Each row was made from one path, in order. Every step used is in the known rows, and no mark comes twice. Write each row's path.
(in the rows, 128 means zero)
Known rows:
S > V: [159 163 144 181 158 133  54 173 168 144 127 125 170 122 130 138 102]
X > H > A: [155 184 141 173 121 137 119 153 157 106 133 113 183 150 101 146 110]
A > H: [140 135 138 177 119 140  90 163 157 116 107 130 155 169 112 145 121]
H > X > Y: [168 169 144 158 125 166 111 193 145 108  99 100 167 149 115 151  96]
H > X > A > V: [125 176 164 144 148 152 145 170 132 132 151  83 167 140 130 125 119]
S > V > X > Y: [171 167 125 159 143 144  61 199 169 120 122 131 141 125 120 142 126]
H > A > V > X: [125 197 137 152 165 153 117 194 167 128 133 121 142 132 111 136 176]
X > Y: [157 172 137 166 125 164  89 177 157 121 100 114 165 147 122 138 103]
R > X > A > V: [118 183 161 158 120 143 132 135 137 137 166  89 178 131 142 105 117]
A > V > X: [131 179 130 150 152 153  91 192 162 136 123 120 136 126 122 128 169]
Y > R > X > H: [175 174 143 192  56 141 117 141 120 106 136  96 187 147 124 135  85]
H > X > A > V > S: [124 150 172 149 174 153 123 170 123 149 165  91 162 121 130 127  97]
X > H > A > V > S: [139 146 163 170 169 141 103 161 145 152 161 105 172 115 120 136  94]
S > V > X > H > A: [170 178 129 165 139 116  91 175 170 105 155 130 159 128 101 152 134]
X > H: [161 166 134 171 108 137  93 152 151 114 122 112 176 146 111 139 103]
S > V > A > H > X > Y > R: [165  99 142 186 123 138  84 223 124 116 134 118 149 150 142 159  45]
H > A > V > X > Y: [136 188 138 144 155 165 123 203 164 124 125 113 139 135 116 138 157]

Which path is each row?
[170 190 149 195  69 140 143 143 125  98 147  97 193 152 114 143  93]
Y > R > X > H > A
[119 124 123 179 136 133  71 183 156 119 122 143 149 158 125 139  97]
V > A > H
[130 202 124 147 122 144 120 163 151  96 141 128 144 153 106 127 162]
V > X > A
[154 178 162 184  90 144 148 151 123 127 159  80 189 135 133 132  98]
Y > R > X > H > A > V
[172 127 148 177  84 165 134 197 117  96  98 100 152 183 118 164  85]
A > H > X > Y > R
[131 107 130 186 159 114  42 189 164 136 143 146 152 136 137 141  79]
S > V > A > H
[130 121 130 170 136 134  93 199 144 105 123 129 151 159 117 152  92]
V > A > H > X
[152 132 145 168 120 142 112 178 145 102 107 115 158 170 105 158 114]
A > H > X
[150 115 133 179 100 157 114 218 116  98 114 114 146 171 129 157  63]
V > A > H > X > Y > R
[139 140 132 157 129 115  97 163 156 103 161 138 134 157 114 138 143]
S > V > X > A > H
[160 175 143 171  97 157  97 157 149 114 114 105 177 140 126 130  93]
R > X > Y
[125 158 124 150 106 134 126 157 148  86 142 135 131 178 101 136 162]
V > X > A > H
[146 166 128 147 125 139 101 176 154 124 138 111 145 128 116 131 152]
A > V > X > H
[141 172 155 164 141 141 126 161 154 135 145  96 179 134 120 135 117]
X > H > A > V
[138 152 130 183 174 126  35 195 167 147 142 139 165 111 141 131  78]
S > V > A
[143 105 138 177 158 116  63 205 152 123 142 133 154 137 129 154  72]
S > V > A > H > X
